What can hang from each mark
K_313: K_751
K_523: K_751
K_581: K_115 K_751
K_134: K_20 K_313
K_225: K_20 K_313 K_759
K_115: K_581
K_20: K_225
K_751: K_20 K_313 K_759

Each row was made from one small tree. Brackets hold a mark, then the marks that hang from it, in the order of their numbers. Every link used is in the known rows. Write each row's tree.
Known rows
{K_134 {K_313 {K_751 {K_20 K_225} K_759}}}: [-1.82  1.19 -1.64 -0.74  0.48  0.49  1.33  1.11 -2.66 -4.53 -2.33  0.70
  1.14 -0.51 -0.08 -1.46  0.84 -1.44 -0.01  1.15 -1.61 -0.68]
{K_115 {K_581 {K_751 {K_20 K_225} K_759}}}: [ 0.48 -1.62  0.75  0.25 -0.71  0.15 -0.23 -1.92 -1.23 -2.47 -1.80 -0.39
 -0.39  0.09  0.31 -2.28  2.28 -0.72  1.88  0.25  1.18  0.50]
{K_225 {K_313 {K_751 K_759}}}: [-0.15 -0.06  0.77  0.26  0.08 -0.70  0.30 -0.06 -0.51  0.04 -0.45  1.25
  0.07  2.54 -1.43  0.36  0.02 -2.11 -6.81  0.09 -1.15 -1.37]
{K_115 {K_581 {K_751 {K_20 K_225} K_313 K_759}}}: [-0.07 -2.05  0.79 -0.77  1.19  0.76 -0.42 -2.67 -2.97 -3.18 -0.20  0.55
  0.76  0.02 -1.06 -4.01  1.94 -1.92  2.87  0.80  0.41 -0.83]
{K_751 K_759}: [ 0.33 -0.70 -0.59 -0.63 -1.30 -0.36 -1.50 -1.49 -0.41  0.51 -0.18 -0.40
 -1.30 -0.06  1.75  0.54  0.55 -0.83 -5.87 -0.58  2.20  1.79]
{K_225 K_20 K_759}: [ 0.57  2.65  1.26  0.08 -0.80 -0.77 -0.46  2.17  2.28  2.98  2.46  0.34
 -1.68 -1.71  1.99  3.06 -1.26  1.59 -1.47 -0.36  0.99  2.49]
{K_523 {K_751 K_20 K_313}}: [ 0.24 -1.32 -2.64 -0.96  1.06 -0.15 -0.77  0.36 -0.36 -1.48  1.99 -0.80
  0.69 -1.16 -0.76  1.70  0.20  1.80  2.41  0.39 -0.47 -1.21]
{K_581 K_115 {K_751 {K_20 {K_225 K_313 K_759}}}}: [-0.05  0.04  3.24 -0.22 -0.50  0.61 -0.98  1.26  3.04 -1.04  0.18  0.71
  1.68  0.84 -1.26 -0.33 -0.92  2.02  3.10 -1.24 -0.97  0.93]
{K_225 K_20 K_313 K_759}: [ 0.79  3.03  2.89  0.57 -0.22 -0.50 -0.06  3.63  1.82  4.82  2.47  0.90
 -1.66 -0.29  1.04  2.75 -1.27  0.79  0.95 -0.14 -0.42  0.20]
{K_134 {K_20 {K_225 K_759}} K_313}: [-0.73  3.00 -0.27  1.15 -0.49  0.94  2.25  0.95  0.61  5.05 -1.10 -0.43
 -1.10 -2.00  2.88 -0.37 -2.50 -0.55  6.17 -0.26  0.38  0.32]
{K_751 K_20 K_313 K_759}: [-1.27 -0.61 -0.67 -1.61  1.28  0.56 -2.47 -0.17 -3.26 -3.60  2.00  1.73
  0.53 -0.62  0.86 -0.50  1.08 -1.29 -2.46 -0.19  1.06  1.27]
{K_523 {K_751 K_20 K_313 K_759}}: [-0.49 -2.41 -1.96 -2.15  1.00  0.08 -1.32 -0.07 -2.03 -4.79  1.67  0.31
  1.32 -0.55 -1.33  0.31  1.38  0.42  1.38  0.31 -1.13 -1.90]
{K_581 K_115}: [ 0.44 -0.92 -0.33  0.32 -1.33 -0.42 -2.04 -1.01  3.23  1.15  0.46 -1.39
 -0.39 -0.53  0.47  2.82 -1.90  1.41 -8.44 -1.24  3.52  3.54]
{K_751 K_313}: [ 0.40 -0.12 -0.73 -0.22  0.64  0.04 -1.24 -1.74 -0.17  3.16  1.54 -0.42
 -0.88 -0.55  0.97  0.54 -0.99 -0.49 -4.58 -0.22  1.71  1.20]
{K_523 {K_751 {K_20 K_225} K_313 K_759}}: [-0.24 -2.27 -2.41 -1.84  0.35  0.47 -0.12 -1.01 -2.32 -3.06 -0.07 -0.12
  1.51 -1.55 -0.86 -1.84  2.27  0.23  6.27  0.54 -2.55 -1.76]
{K_581 {K_751 K_759}}: [ 0.23 -1.23  0.83 -1.06 -1.14 -0.08 -1.57 -2.09  0.95 -2.31 -0.29 -1.26
 -0.50  1.44  0.45  0.15  0.64  0.43 -4.93  0.24  1.31  1.45]
{K_523 {K_751 K_20}}: [ 0.85 -1.01 -2.93 -0.13 -0.90 -0.63 -0.56  1.58  1.63 -0.82  0.69 -1.81
 -0.17 -1.04  0.31  3.47  0.14  3.12  1.33 -0.08  0.53  0.39]
{K_115 K_581}: [ 1.96 -1.09 -0.50  2.00 -0.98 -1.04 -0.07 -1.56  0.80  4.96 -0.38 -0.96
 -2.50 -0.83  1.59  1.49 -0.74 -1.07 -5.41 -0.34  4.02  0.46]
{K_581 K_115 {K_751 {K_20 K_225} K_313 K_759}}: [-1.76 -1.97  1.11 -2.11  0.86  1.38 -2.29 -2.07 -0.76 -6.88  0.62  0.41
  2.44  0.21 -1.81 -2.79  0.77  0.70 -0.08 -0.06 -0.14  2.11]
{K_581 K_115 {K_751 K_20}}: [-0.45 -0.51  0.73 -0.65 -0.28  0.25 -2.96  0.34  3.04 -4.41  1.13 -1.42
  0.89  0.77 -0.72  2.41 -1.25  3.40 -4.07 -0.75  2.95  4.20]
{K_20 {K_225 {K_313 K_751} K_759}}: [ 0.93  1.11  0.93  1.10 -0.61 -0.84  2.06  0.00  1.21  5.07 -1.06  1.39
  0.06  0.93 -0.80 -0.49 -0.82 -1.28 -1.99 -0.70 -2.71 -1.40]
{K_115 {K_581 K_751}}: [ 1.95 -1.35  0.92  1.27 -0.77 -0.76 -0.26 -2.42  1.79  2.37 -0.33 -2.13
 -1.73  0.88  0.39  0.92 -0.77  0.19 -4.44  0.18  3.36  0.05]

Write each row's tree
[ 0.37 -1.08  0.60  0.41  1.90  0.09 -1.33 -1.40 -1.19 -1.65  1.81 -0.12
 -0.15  0.50 -0.71 -0.39 -0.20 -0.12 -0.57  0.58  2.40 -0.14] => {K_115 {K_581 {K_751 K_20 K_313}}}
[ 1.40 -0.06  2.94  1.31 -0.06 -0.05  0.94  0.56  0.51  2.76 -0.44  0.87
 -0.32  0.46 -0.29 -1.35  0.31 -0.27  6.30 -0.37 -0.33 -2.23] => {K_115 {K_581 {K_751 {K_20 {K_225 K_313 K_759}}}}}
[ 1.40 -0.41 -0.28  0.01 -1.02 -0.28  1.29  2.45  1.40  2.85 -0.31  0.18
  0.45 -1.02 -0.40  0.63  0.53  1.74  8.73 -0.62 -3.04 -2.69] => {K_523 {K_751 {K_20 {K_225 K_313 K_759}}}}
[-1.19  0.08 -1.37 -0.43  0.16 -0.68 -0.79  0.65 -1.53 -4.71  0.30  1.43
  0.84  0.39 -0.29  1.15  0.91 -0.50 -6.92 -0.23  0.22  1.50] => {K_313 {K_751 K_20 K_759}}
[ 0.18  3.46  2.64  0.79  0.64 -1.10  1.13  3.67  1.81  2.53  2.17  1.67
 -0.43  1.01 -1.21  2.53 -1.65  0.32 -2.69  0.16 -2.17 -0.74] => {K_225 K_20 {K_313 K_751} K_759}
[ 0.21  2.35  1.24  2.08 -0.67  0.55  1.64  0.77  1.50  8.22 -0.20  0.43
 -1.13 -0.27  2.20 -0.41 -1.69 -0.60  6.43 -1.23 -0.47  0.25] => {K_134 {K_20 {K_225 K_313 K_759}}}
[ 0.94  0.94 -0.17  1.44 -0.45 -0.58  2.24 -0.39  1.01  5.04 -1.76 -0.50
 -0.54  1.59 -0.79 -0.19 -0.45 -0.78 -2.07  0.12 -1.83 -0.84] => {K_20 {K_225 {K_313 K_751}}}
[-0.97 -0.36 -0.95 -1.46  0.64  0.96 -0.97 -1.07 -3.24 -1.68  0.29  1.43
  0.68 -1.36  1.09 -2.49  1.90 -1.34  1.89 -0.11 -0.39  1.29] => {K_751 {K_20 K_225} K_313 K_759}
[-0.98  2.13 -2.22  0.19  0.63  0.33  1.83  1.72 -0.61 -1.10 -1.91 -0.52
  0.33 -0.65  0.17  0.00 -0.56  0.07  0.58  1.10 -0.83  0.35] => {K_134 {K_313 {K_751 {K_20 K_225}}}}
[-0.35 -2.10  1.42 -1.00  1.98  0.37 -1.70 -1.71 -2.91 -4.98  1.47  0.84
  0.69  0.75 -1.14 -1.93  1.25 -1.64 -0.95  0.49  1.76 -1.13] => {K_115 {K_581 {K_751 K_20 K_313 K_759}}}
[ 1.33 -0.19  1.42  0.83 -0.77 -0.35  0.43 -0.72  0.63  0.64 -0.56  0.33
 -0.21 -0.99  0.69 -1.23  0.48  0.33  3.24 -0.62  1.19  0.38] => {K_115 {K_581 {K_751 {K_20 {K_225 K_759}}}}}
[ 0.59  1.44  1.12  0.52 -0.64  0.20  0.41  2.34  0.27  4.12  0.01  1.74
 -0.41 -0.73  1.44 -0.13  0.17  0.10  4.52 -1.31 -0.78  0.16] => {K_751 {K_20 {K_225 K_313 K_759}}}
[-0.35  2.35 -0.54  2.78  0.53  0.13  2.82  0.33  1.04  5.96 -1.24 -0.78
 -0.76  1.65  0.11 -0.07 -1.62 -0.57  2.25  0.07 -1.46  0.02] => {K_134 {K_20 {K_225 {K_313 K_751}}}}
[-0.58  2.18  2.11  0.23  0.60 -0.54  0.63  2.62 -0.14 -0.95  1.16  0.83
 -0.42  1.98 -1.45  1.50  0.17 -0.52 -4.19  1.24 -2.08 -0.76] => {K_225 K_20 {K_313 {K_751 K_759}}}
[-0.24 -0.51  0.43 -0.24 -1.01  0.61 -1.56 -0.64  2.94 -2.64 -0.52 -1.88
  0.73 -0.14 -0.18  0.32 -0.35  3.20  0.47 -0.52  1.48  4.36] => {K_581 K_115 {K_751 {K_20 K_225}}}
[-0.17  0.19  0.50 -0.19 -0.53  0.59 -0.29  1.12 -1.63  0.99 -1.26  0.90
 -0.42  0.12  0.99 -1.41  1.98 -0.75  3.56 -0.38 -0.93  0.14] => {K_751 {K_20 {K_225 K_313}} K_759}
[-1.59  3.29 -0.89  1.49  0.43  0.35  3.21  0.72  0.31  2.68 -1.46  0.08
  0.03 -0.91  0.92 -0.47 -2.79 -1.07  2.56  0.31 -1.08 -0.54] => {K_134 {K_20 {K_225 K_759}} {K_313 K_751}}
[ 1.15 -2.31  1.28  0.29 -0.90 -0.58 -0.82 -2.87 -0.30 -1.16 -0.56 -0.79
 -0.99  1.13 -0.19 -0.61  0.76 -1.33 -4.26  0.37  2.80 -0.73] => {K_115 {K_581 {K_751 K_759}}}
[-1.29  2.20 -1.67  0.05  1.29 -0.04  0.60  2.48 -0.79 -2.83 -0.22 -0.04
  0.19  0.03 -0.09  2.26 -1.45  0.05 -3.56  0.91  0.56 -0.22] => {K_134 {K_313 {K_751 K_20}}}
[ 0.65 -1.51 -1.01 -0.86 -1.02  0.18  0.71  1.45 -0.32 -0.68 -1.47 -0.41
  0.56  0.00 -0.54 -0.58  2.41  0.97  7.57  0.31 -3.14 -2.85] => {K_523 {K_751 {K_20 {K_225 K_313}} K_759}}
[ 0.14 -1.89 -2.30 -1.21 -0.90 -0.46 -1.07  0.82 -0.24 -4.17  0.23 -0.84
  0.58 -0.61 -0.08  1.86  1.59  1.51  1.13 -0.10 -0.26 -0.58] => {K_523 {K_751 K_20 K_759}}
[-1.33  2.84 -2.05  1.86  0.62  0.56  3.18  0.16  0.20  2.76 -2.02 -1.80
 -0.75 -0.34  0.94 -0.13 -2.36 -0.58  2.51  1.14 -0.17  0.07] => {K_134 {K_20 K_225} {K_313 K_751}}
[-1.73  3.03 -1.78  1.69  1.20  0.23  1.95  1.09  0.34  0.87 -0.48 -1.45
 -0.54  0.45  0.56  2.04 -3.32 -0.42 -1.98  0.94  0.94  0.17] => {K_134 K_20 {K_313 K_751}}
[ 0.23  0.07  0.35  0.35 -0.51 -0.39  1.42 -0.92 -0.57  1.74 -2.18  0.70
 -0.05  1.65 -1.12 -1.56  1.06 -2.10 -3.15  0.23 -2.66 -1.42] => {K_20 {K_225 {K_313 {K_751 K_759}}}}
[ 0.48 -2.82 -1.69 -1.87  0.02 -0.29 -0.66 -2.15 -0.81 -1.44  0.95 -0.61
  0.72 -0.35 -1.50 -0.18  0.89 -0.36 -1.57  0.45 -1.03 -2.76] => {K_523 {K_751 K_313 K_759}}
[-0.84 -1.21  2.62 -0.89 -0.39  1.06 -1.63  0.23  1.21 -4.50 -0.88  0.01
  1.58  1.70 -1.69 -1.36  0.90  1.15  1.62 -0.26 -0.75  0.97] => {K_581 K_115 {K_751 {K_20 {K_225 K_313}} K_759}}
[ 0.45 -2.67  1.54 -0.41  1.00  0.00 -1.14 -3.88 -1.85 -1.66  0.74  0.15
 -0.14  1.31 -1.12 -2.27  0.56 -2.39 -4.24  0.73  1.92 -2.05] => {K_115 {K_581 {K_751 K_313 K_759}}}
[ 0.49 -0.91 -1.75 -1.14  0.22 -0.05  0.63  0.09 -0.37  0.46  1.20  0.67
  1.39 -2.55 -0.58 -0.75  0.57  0.95  6.65 -0.42 -2.54 -1.79] => {K_523 {K_751 {K_20 {K_225 K_759}} K_313}}
